Known rows, with every way that one mark hangs from another:
(tigo (bemugel dabolur) (vuzu lopov)): [-29 -17   2   7 -32   8 -11  -3 -21  22   9 -21 -30 -25  35 -26 -32  -2
 -10  -4 -28 -16   7 -18 -16  21   6 -15   3]
(dabolur (bemugel tigo vuzu)): [-23   8  -1   1   9   9   1 -12 -28   8 -25  11 -20   9  34  -7 -23   5
 -20  -5  -4   7  -2   4  -2  26  -6  -2   3]
(tigo lopov): [-10  -9  10   1  -9  10   2  -1  -3  12   5  -3  -5 -10  -3  -3 -12  -3
  12  -4 -10 -16   6   4  -5  10   1  -6   3]
(lopov tigo): [ -4   7  10  -3  -3   0  12   6  -2  -6 -18   7  -7  -7  10   1 -15  -2
   1   3  -1  -1  -5  -5   8  10   4   1   4]
(lopov (tigo (bemugel dabolur)) vuzu): [-29  -4   6  -1 -27   7  -1   3 -20  -1 -17   8 -34 -18  37 -18 -47   3
 -11  -1 -16  -3  -8 -15   4  23   5  -4  -4]
(tigo dabolur lopov (vuzu temun)): [-21 -18  -4  -6 -32   4   0  10 -28  -1  20  -6 -11 -25  -1 -14 -20 -23
  22   5 -17 -22   7  -3   1  15   7 -20 -14]
(lopov (dabolur bemugel) (vuzu temun)): [-26 -16 -18 -12 -23  -4  -2   0 -31 -13   0   8 -31   0  18   0 -33   4
 -14   6  -9   2 -20  -7  19  10  -2   3 -35]
(dabolur (vuzu lopov temun)): [-20 -18 -16  -5 -15 -15   9  -9 -16   2  -4  -9 -24 -13  26  -5 -15  -1
 -10  -2  -6  -1 -14   1  12   4  15  -8  -6]
(bemugel dabolur tigo (vuzu lopov)): [-30 -19   5  14   2  17   3 -11 -28  21 -20 -17 -30  -5  50 -21 -39  17
  -9 -21 -12   1 -16   2  -8  35  -1  -7  24]
(vuzu (lopov (bemugel tigo) dabolur)): [-32 -23  -1   3 -11  16   6   0 -25   9 -20  -3 -37   5  45  -2 -47  17
  -3  -5 -15  -7 -11  -5  -1  28   4   2   2]
(lopov (bemugel tigo) (vuzu (temun naki))): [-29   9 -18 -16 -11  -5  18 -13 -38 -15 -23  17 -25  13  42  -7 -36  -3
 -17  11  -9  22  -1  -3   5   6  -7  -7 -28]
(temun vuzu): [ -3 -11   7  12  -4   2  -3   5  10   7 -12   2  -7  -5 -12   2  -5  12
   1  -3  -7  -4  -2   8   6  -2   5  10   3]
(bemugel dabolur tigo (vuzu temun)): [-22 -10 -10   6   1   9   6  -9 -29   1 -18  -8 -15  -6  31 -20 -33   6
  -6  -8   0  16 -13   9   2  16  -4  -8   1]
(tigo dabolur): [ -3 -14   0   4 -11   4  -5  12 -11   1  10   2  -6  -2  -4  -1  -1  -7
  13  -4  -3  -7  -7  -5   6  14   5  -7  -1]
(lopov bemugel dabolur tigo): [-23 -13   1  -2 -23   7   7  13 -18  -7 -18  12 -26  -2  24   1 -44   9
  -3   7  -9   2 -12  -6  15  20   4   5 -15]
(dabolur bemugel (vuzu lopov (temun naki))): [-26  -9 -21 -12 -24 -17  13 -16 -35  17   1  -2 -32  -5  31  -3 -15  -9
 -29  -4 -13  12 -17 -15  22  19   2 -20 -23]
(temun (naki kizivif) vuzu): [ -6   3  -2   3   0   0   4   3   1   6   6   9 -17   8  -5  -8  -1   4
  -2   8 -20  18  -8   2  14   1 -14   5  -3]
(bemugel dabolur (tigo lopov) vuzu): [-30 -16  11  12  -4  27   2  -8 -28  21 -15 -10 -22 -11  32 -22 -42   8
   3 -20 -14  -5  -7   9 -10  37  -6 -11  18]
(temun (naki kizivif) (vuzu lopov)): [-14  -9   2   7  -3   0   6  -1  -2  19   5  -2 -30   3   9 -10 -10   9
  -3   5 -27   9 -13  -2  10  10  -8   5   5]
(tigo vuzu): [ -5   8   0  -3  -8  -2  -2   3 -10  -6   4  -1  -3  -6   9  -7  -2 -10
  -5   3 -10  -7  10  -5  -9   2  -1  -5  -2]
(tigo bemugel): [-10   2  -2   1 -13   2  -7  -2  -2   6   4   3  -7  -9   7 -12 -11  -4
  -4   8  -5  -1  14  -4  -9  -2   2  -3  -4]
(lopov (tigo bemugel dabolur) (vuzu temun)): [-29  -6  -8 -10 -35  -5   3  11 -29 -18  -8  19 -32 -22  27 -16 -44 -13
   6  16  -9  -5  -4 -11  13  13  14  -7 -21]
(vuzu lopov (temun (naki kizivif))): [-12   0 -18 -11  -4  -9  14  -9 -17   4  18  -7 -21   1  18 -13  -8  -6
  -2  16 -16  21 -11  -6  12   1 -10  -8 -12]
(vuzu (lopov tigo)): [-13  -5  13   0  -5   0  14   1  -6   7 -19  -3 -21 -11  26  -1 -25   5
   1  -1  -8 -10  -9 -10   5  18  10  -1  12]
(lopov (dabolur (bemugel tigo vuzu))): [-29  -6  -3   3  -1  16  -2  -2 -35   5 -17   8 -31   9  39 -10 -37  11
 -18  -8  -6   5 -15   1   4  34  -9   2  -1]
(kizivif naki): [ -4   4  11   6   2   2   0  -2  -6   1  10   1  -5  11   3 -17   0  -9
  -8  -2   7   7   2 -13   0  10  -2   0  -3]
(lopov (bemugel dabolur vuzu) tigo): [-33 -14   2   7 -20   9   1  -3 -31   6 -24   7 -25  -6  38 -15 -52  13
 -16  -2 -12  14 -13   2  11  29   0  -4  -9]
(naki kizivif): [ -3   6  -5  -5   6   1  -2   2   0  -7  11   7 -10   7   2  -7   1  -1
   3  12 -10  10  -5   3   6  -1  -7   5   1]
(bemugel vuzu): [-10   0  -3   4   0   0  -3  -6 -13   2  -1   3  -5   1  15 -13 -13   5
 -10   0   0   9  -3  12  -4   6  -4   2   0]
(vuzu lopov (temun naki)): [-10  -7 -13  -7 -11 -10  16 -11 -17  11   7 -13 -11  -6  16  -6 -10  -6
  -5   4  -6  11  -7  -9   5   2  -3 -13 -11]

Rows:
[-31 -22 -20 -11 -30  -4   0   1 -30 -21  -4  11 -29   1  26  -4 -46   9
 -10  12 -10   8 -13   3  14   1   2   6 -38] | (lopov bemugel dabolur (vuzu temun))
[-17   1   5   3  -5  15   2   1 -21   0 -14 -11 -14  -5  29 -15 -19  -4
  -4 -12 -13  -6  -1 -11 -10  24  -4 -12  14] | (bemugel dabolur (tigo vuzu))
[-34 -35   8  17 -15  17  -1   9 -19  18 -29   4 -39  -1  26  -1 -40  17
  10  -9 -22 -15  -8   2   5  32  16   2   8] | (temun (vuzu (lopov (bemugel (tigo dabolur)))))
[-40 -33  -8  -3 -37   9  -1  -9 -33   3  -5  -2 -28 -14  21 -10 -53   6
  -1   0 -23  -3  -8   3   8  16   5 -10 -31] | (tigo (lopov (bemugel dabolur) (vuzu temun)))
[-26 -15  17  13 -21   4   4   5   2  20 -28   3 -36 -26  21 -11 -40  13
  -2   5 -21 -15   3  -4   2  15  17   7  11] | (temun (vuzu (lopov (tigo bemugel))))
[-25 -26  -3   9 -12   5  -3   0 -22  13   4 -11 -31  -5  34 -16 -36  17
 -10  -8 -11  -3 -19   6  -2  22  -2   4   6] | (bemugel (vuzu (lopov dabolur)))
[-35 -26  -9  -1 -27  10  -3  -5 -38  12   7  -1 -28 -13  14 -13 -44   3
  -6   2 -12  -2 -11   8  12  24  -4  -6 -24] | (tigo (lopov (dabolur (bemugel (vuzu temun)))))
[-18 -18 -14   6 -11   0  -3  -8 -23   3   1 -11  -8 -12  15 -19 -25   6
  -7  -3  -1  18 -14  10   8   7  -3  -7 -11] | (bemugel dabolur (vuzu temun))
[-29 -17 -30 -12 -37 -10  10  -1 -37  -6   5   7 -29   1  29  -7 -30  -4
 -23   6 -10  24 -18  -3  24  10  -3 -12 -39] | (lopov bemugel (dabolur (vuzu (temun naki))))
[-17  -6  -3  -9 -22   0   5  -2 -18  -2  10  -7  -5 -22   3 -12 -18 -17
   9   9 -16 -15  14   2  -6   2   2 -13 -13] | (tigo lopov (vuzu temun))
[-32 -21 -11   3  -4   6  10  -5 -32   1 -14 -10 -35  -5  48 -19 -47  13
  -4  -3  -5   3 -18   8  -1  20   1   2   4] | (bemugel tigo (vuzu (lopov dabolur) temun))
[-31 -21  -6  -1 -16  13  12  -5 -28   8 -16 -11 -26 -19  28 -14 -34  -4
   3 -17 -12  -6 -15   3  10  26   8 -20   4] | (bemugel (dabolur (vuzu temun)) (tigo lopov))
[-29 -19 -12  -3 -39  -4  -7   6 -30   6  18  -8 -28 -29  25 -24 -27 -17
   6  13 -22 -17  12 -14  -7  13  15 -18 -13] | (tigo bemugel dabolur (vuzu lopov temun))
[-27  -4  -1 -11  -5   7  13  -9 -23 -10 -18   6 -23  -8  26  -9 -35  -4
   9   0 -10 -11   0   5  -4  10   3  -4  -4] | (bemugel (tigo (lopov (vuzu temun))))
[-21 -12  -5 -10 -18  -2   5  -7 -18  -7   1   3 -16 -13   8  -7 -28  -4
   6   4 -11 -11   0   6   2   1   3  -4 -17] | (tigo (lopov (vuzu temun)))
[-35 -16  -9  -8 -31  -2   9  -1 -32 -15 -28  10 -31 -10  35  -7 -55   7
 -10   6 -13  11 -17  -6  20  16   8  -3 -29] | (lopov (bemugel dabolur) tigo (vuzu temun))
[-17  -4 -14 -13 -29 -13  21  10 -34 -10  -4  12 -24 -12  22  -9 -19 -23
  -3   2  -4  13 -22 -13  32  23   7 -23 -15] | (lopov (tigo (dabolur (vuzu (temun naki)))))
[-35 -17 -23  -8 -20   1  10   1 -33 -15 -23  10 -35   2  42  -6 -42   4
 -13   2  -6  10 -15   3  17  13   9  -4 -21] | (lopov (bemugel tigo) (dabolur (vuzu temun)))
[-16 -29 -12  -1 -16  -1   6   3 -14   3   7 -16 -22 -11  16  -5 -27   7
   5   2  -7  -4 -18  -3   9   6   6   0 -10] | (vuzu (lopov dabolur) temun)
[-11 -15   6  11  -9  -1   8  -4  -2  25  -5  -9 -21  -4   7  -3 -12  11
  -6  -8 -17  -1  -8  -4   4  12  -2   0   6] | (temun naki (vuzu lopov))
[-16 -10 -17   1 -15  -3   6 -12 -33   9   9 -11  -8  -7  19 -23 -21  -2
 -15  -4  -3  29 -16   1   9  12 -14 -16 -17] | (bemugel dabolur (vuzu (temun naki)))
[-37 -17 -11  -9 -29 -13  17  -5 -27  -3 -29   8 -37 -14  46  -3 -45   2
 -16   9 -14   3 -14  -2  22  15  21  -7 -18] | (dabolur (vuzu (lopov bemugel tigo) temun))
[ -3  12 -20 -15  -1  -9  12  -5 -13  -9  19   5  -8   5   3 -11   1 -13
  -2  21  -9  30  -7  -3  15  -8 -16  -7 -20] | (vuzu (temun (naki kizivif)))
[-16  -8  15   8 -12  -1  19   3  -5  19 -23  -1 -28 -11  18  -2 -27   9
  -5  -5 -18  -1 -14  -9  12  21   3   1  10] | (temun naki (vuzu (lopov tigo)))
[-22 -26   1   1 -27   7  -3   9 -22  11  11   2 -23 -15   7  -7 -17 -12
  11 -14 -15 -21 -10   1  11  29  12 -17   3] | (tigo (dabolur vuzu) lopov)
[-16 -12 -26 -11 -25 -11  13   2 -28  -7  12  -1 -23  -3  19  -9 -15  -9
 -16  -1  -4  19 -23  -5  22   7  -5 -12 -23] | (lopov (dabolur (vuzu (temun naki))))
[-29 -22  -5  -5 -24  -1  13   4 -26   5 -15  -4 -39 -15  28   1 -45   5
  -6   5 -12  -5 -24 -17  25  27   9  -2 -16] | (vuzu (lopov (dabolur bemugel) tigo) temun)
[-31 -10  -6  -6 -35   0   8   3 -32 -10 -19  -1 -20 -20  29 -12 -46  -6
  -7  11 -18   6  -2 -11  12  17   7 -13 -26] | (lopov (bemugel dabolur) (tigo (vuzu temun)))
[-24   3 -17 -11  -5  -5   9  -9 -28  -6 -26  10 -25   1  30   0 -16  -7
 -19  -1  -2   8 -10  -3  18  15   8 -10 -12] | (dabolur (bemugel tigo) (vuzu temun))
[-20 -30  18  15 -20   6   6  19  -6  14 -21  -1 -34 -19  10  -1 -32  10
  16  -7 -18 -21 -18  -6  16  31  20   4  15] | (temun (vuzu (lopov (tigo dabolur))))
[-35 -37  15  19 -28  12   4   4 -11  24 -37  -6 -40 -17  26  -3 -55  26
  -4 -10 -27  -7 -18  -5  16  31  16   4   1] | (temun (vuzu (lopov (bemugel dabolur) tigo)))
[-34 -25  -8  -7 -44   6  -3   7 -37  -1  13   3 -18 -20   8 -13 -35 -18
  16  11 -25 -17  12   0   3  17   9 -19 -29] | (tigo dabolur (lopov bemugel) (vuzu temun))
[-18  -5 -30 -15 -19  -9  11   4 -28 -14  23   6 -32   4  21 -15 -14 -10
 -13  11 -14  29 -28  -4  29   6 -11  -8 -22] | (lopov (dabolur (vuzu (temun (naki kizivif)))))
[-29  -5 -16 -12 -31 -12  12 -12 -35   5   5  -6 -21  -7  34 -12 -27 -11
 -16  15 -23   8   7 -12  -1   7  -3 -18 -29] | (tigo (vuzu (lopov bemugel) (temun naki)))
